Each row was made from one small tree. The marks that hang from a mark follow it in brackets, in the order of their numbers. Every link used is in the known rows. Write each row's tree.
Known rows:
q_225(q_398(q_222)): 0.16, -0.68, -0.59, 3.87, -0.12, -0.74, 3.57, 0.92, -0.27, 2.24, 2.89, 0.56, 0.32, 0.08, -0.85, 0.55, -1.03
q_222(q_398 q_696): 0.53, -0.57, 2.35, 3.98, -0.52, -3.59, -5.26, -2.43, 2.08, 0.58, 5.79, -0.77, 0.36, -3.29, 1.57, 3.05, -0.48
q_453(q_225(q_398(q_222(q_696) q_506) q_445)): -0.36, 0.27, -0.97, -1.62, 1.28, 0.44, -0.17, 0.70, 0.73, -0.67, -0.35, -1.83, -2.47, 1.83, -2.74, -2.17, 1.00
q_225(q_398 q_465): 1.42, 1.74, -2.99, 3.05, 0.68, -0.44, 0.22, -1.32, -0.58, 3.57, -1.14, 3.74, 0.77, -2.66, -1.07, 0.50, 0.39
q_453(q_225(q_398(q_445) q_465)): 0.78, 2.07, -0.50, -1.78, 1.00, 1.40, 1.03, -1.48, -1.92, -3.25, 0.44, 1.59, -2.12, -1.94, -2.33, 0.12, 1.15
q_465(q_225(q_398 q_445)): -0.30, 0.39, 0.11, 0.15, 0.20, -2.94, -3.26, -1.67, -0.70, -0.81, -1.44, 4.28, 5.08, -3.02, 2.16, -1.06, 1.04
q_740(q_225(q_445)): 0.26, -2.45, 2.17, -2.45, -1.80, -1.87, -0.65, -0.84, -5.33, -0.71, -2.92, 1.07, 4.58, -0.28, 3.06, 0.50, -0.17
q_225(q_398(q_222(q_696) q_506) q_445 q_465): 2.53, 1.54, -3.44, 1.45, 0.49, 1.76, -2.26, 0.12, 2.15, 3.80, -4.99, -0.48, -1.83, 0.36, -0.96, -3.12, 0.13
q_225(q_398(q_506) q_445 q_465): 1.50, 0.50, -4.55, 1.07, 1.35, 0.49, -1.07, -0.02, 1.03, 5.57, -5.94, 2.74, 1.35, 0.41, -1.24, -2.84, 3.07
q_506(q_398(q_222(q_696))): -2.14, -1.48, 2.10, 1.56, -1.99, 0.04, -0.99, -0.37, 1.83, 0.12, 4.00, -4.00, -0.61, 1.47, 2.31, 2.42, -1.97
q_740(q_225(q_398(q_222) q_445)): 0.30, -1.49, -0.43, -0.04, -2.62, -0.53, 1.52, 0.39, -2.36, 0.18, -3.16, 1.24, 1.34, 0.04, 1.77, -2.07, -2.19
q_465(q_225(q_445)): -0.11, -0.42, 3.02, -1.94, -0.21, -3.26, -3.83, -1.33, -4.06, -2.03, -0.64, 2.50, 6.03, -1.26, 2.61, 0.97, 1.34
q_222(q_398(q_506)): -1.84, -2.14, -0.12, 2.26, 0.08, -3.03, -0.96, 1.52, 3.24, 4.20, 4.64, -0.80, -0.63, 3.30, -1.76, 2.22, 1.62
q_398(q_222(q_696) q_445 q_506): 0.18, -1.84, 4.18, -1.12, 1.27, 2.20, 0.72, 1.80, 1.33, -2.05, 3.45, -7.84, -1.69, 3.19, 1.08, 1.51, -0.41
q_465(q_225): -1.70, 0.23, 3.26, -1.39, 0.14, -3.33, -2.07, -0.60, -2.90, -1.95, 2.68, 1.77, 4.05, -1.05, 1.20, 3.39, -0.42
q_506(q_398(q_222(q_696) q_445)): -1.50, -2.26, 4.07, 0.55, -1.85, 1.90, -0.63, -0.57, 2.32, -3.27, 4.27, -6.17, -0.72, 0.97, 4.06, 1.92, -1.12
q_740(q_225(q_398)): -1.63, -1.05, -0.56, 0.00, -0.94, -1.51, 1.27, -0.48, -0.64, 0.72, -0.38, 2.13, 1.40, -1.75, 1.30, 0.70, -2.21
q_453(q_225(q_465)): 0.39, 2.02, 0.73, -3.05, 0.53, -0.67, 0.44, -0.73, -5.78, -1.49, 1.14, 1.73, -0.94, 0.25, -3.58, 2.80, 0.80

Which tree is each row?
-0.56, 0.52, -1.51, -2.64, -1.57, 3.18, 2.37, 2.13, 1.31, 0.05, -3.53, -1.64, -4.41, 2.65, -0.62, -1.14, -2.99 : q_740(q_225(q_398(q_222 q_445 q_506) q_465))
-1.17, -2.83, 2.00, 1.22, 0.28, -1.20, -0.75, 1.27, 3.59, 0.84, 4.67, -2.94, -0.72, 2.79, 0.10, 1.73, 2.30 : q_222(q_398(q_445 q_506))
0.15, -0.28, -0.71, -0.61, 1.03, -1.61, 0.58, -1.46, -2.91, -1.13, -0.16, 2.79, 2.03, -1.33, -1.50, -1.27, 2.88 : q_453(q_225(q_398 q_445))
-1.38, 0.36, 2.10, -0.45, 0.64, -1.39, -1.47, -1.28, 1.00, -3.73, 1.98, 1.59, 2.72, -3.27, 2.53, 0.75, 0.04 : q_465(q_225(q_398(q_445)))
-1.96, 0.76, 1.83, -1.44, 0.98, 0.76, -2.08, 0.66, 4.59, -3.30, 1.96, -3.03, -1.67, -0.09, 1.26, -0.16, -1.90 : q_465(q_225(q_398(q_222(q_696) q_445 q_506)))
3.18, 1.01, -3.33, 2.60, 0.19, -0.41, -1.53, -2.07, -1.74, 3.52, -4.96, 4.63, 3.07, -3.12, 0.54, -2.09, 2.28 : q_225(q_398 q_445 q_465)
1.92, -1.30, 5.86, 0.50, -0.11, 1.23, 0.25, -0.51, -1.89, -4.40, 4.49, -5.71, 0.09, -0.86, 2.87, 2.31, -1.33 : q_398(q_222(q_696) q_445)
0.89, 0.90, -0.24, -1.23, -2.83, 2.42, 2.02, 0.30, -1.36, -1.95, -2.66, 0.09, -2.91, -0.73, 0.94, -0.61, -3.78 : q_740(q_225(q_398(q_222 q_445) q_465))
0.98, 0.71, -2.02, 0.71, 0.52, 3.41, 2.90, 2.17, 2.54, 1.92, -1.14, -1.91, -3.60, 2.53, -2.01, -1.15, 0.09 : q_225(q_398(q_222 q_445 q_506) q_465)
0.48, 0.39, -2.34, 0.44, 2.03, 2.20, 0.86, 0.37, 2.84, 2.38, -1.96, -0.30, -1.15, 0.20, -0.84, -0.79, 1.89 : q_225(q_398(q_445 q_506) q_465)
-0.47, -2.84, 3.32, -1.38, 0.75, 1.92, 4.12, 3.68, -0.26, -0.69, 3.24, -6.10, -0.94, 5.80, -0.50, 1.39, 0.83 : q_398(q_222 q_445 q_506)
-0.09, 1.40, -2.25, -0.54, -1.45, -0.30, 0.04, -1.04, -1.34, 1.47, -3.49, 3.56, -0.37, -2.35, 0.11, 0.30, -2.72 : q_740(q_225(q_398 q_465))
2.08, 0.98, -1.04, 1.96, 0.85, 1.35, 0.47, -1.61, 0.05, 0.08, -0.88, 1.51, 0.61, -3.37, 0.83, -0.11, 1.17 : q_225(q_398(q_445) q_465)
-0.21, 1.17, -4.43, 1.58, 1.84, 0.45, 0.68, 0.80, 2.47, 5.59, -2.14, 1.95, -1.01, 0.75, -2.77, -0.32, 1.12 : q_225(q_398(q_506) q_465)
0.02, 0.48, 0.40, 0.48, -1.14, -1.96, -1.51, -0.19, -0.92, -1.21, -0.88, 2.67, 2.81, -1.05, 1.36, -1.37, -0.49 : q_465(q_225(q_398(q_222) q_445))
-1.44, 1.24, 0.70, 0.84, -0.77, -1.99, 0.07, 0.52, 0.29, -1.18, 2.53, 2.06, 0.69, -0.75, -0.15, 0.91, -2.23 : q_465(q_225(q_398(q_222)))
-1.42, -0.01, -0.87, -0.85, 0.03, -1.19, -1.11, 1.70, 1.71, 0.66, -1.71, 1.11, 1.27, 2.17, -0.22, -2.04, 0.18 : q_465(q_225(q_398(q_222 q_506) q_445))
-1.85, -0.42, 0.39, -2.40, 1.43, 1.89, 4.42, 2.48, 1.01, -2.62, 3.27, -3.21, -4.04, 3.85, -3.61, -0.25, 0.89 : q_453(q_225(q_398(q_222 q_445 q_506)))
0.63, 1.82, -3.44, -2.33, 0.28, 1.60, 1.31, 1.53, -1.24, 1.13, -3.33, 1.10, -3.51, 3.50, -5.01, -2.74, 1.44 : q_453(q_225(q_398(q_222 q_506) q_445 q_465))
1.42, -0.55, 2.19, 2.93, 0.53, 1.36, 0.80, -0.80, 1.73, -2.32, 3.46, -3.29, -0.58, -2.76, 2.30, 0.00, -1.32 : q_225(q_398(q_222(q_696) q_445))
1.69, 2.13, -2.52, -1.15, 0.44, -0.28, -0.82, -1.82, -3.46, -0.29, -3.17, 4.19, 0.11, -1.83, -2.60, -1.77, 2.38 : q_453(q_225(q_398 q_445 q_465))
-1.08, 0.21, -1.78, -2.85, -0.32, 2.16, 0.66, 0.47, 1.71, 0.50, -4.27, -0.13, -2.11, 0.51, 0.31, -0.83, -1.33 : q_740(q_225(q_398(q_445 q_506) q_465))
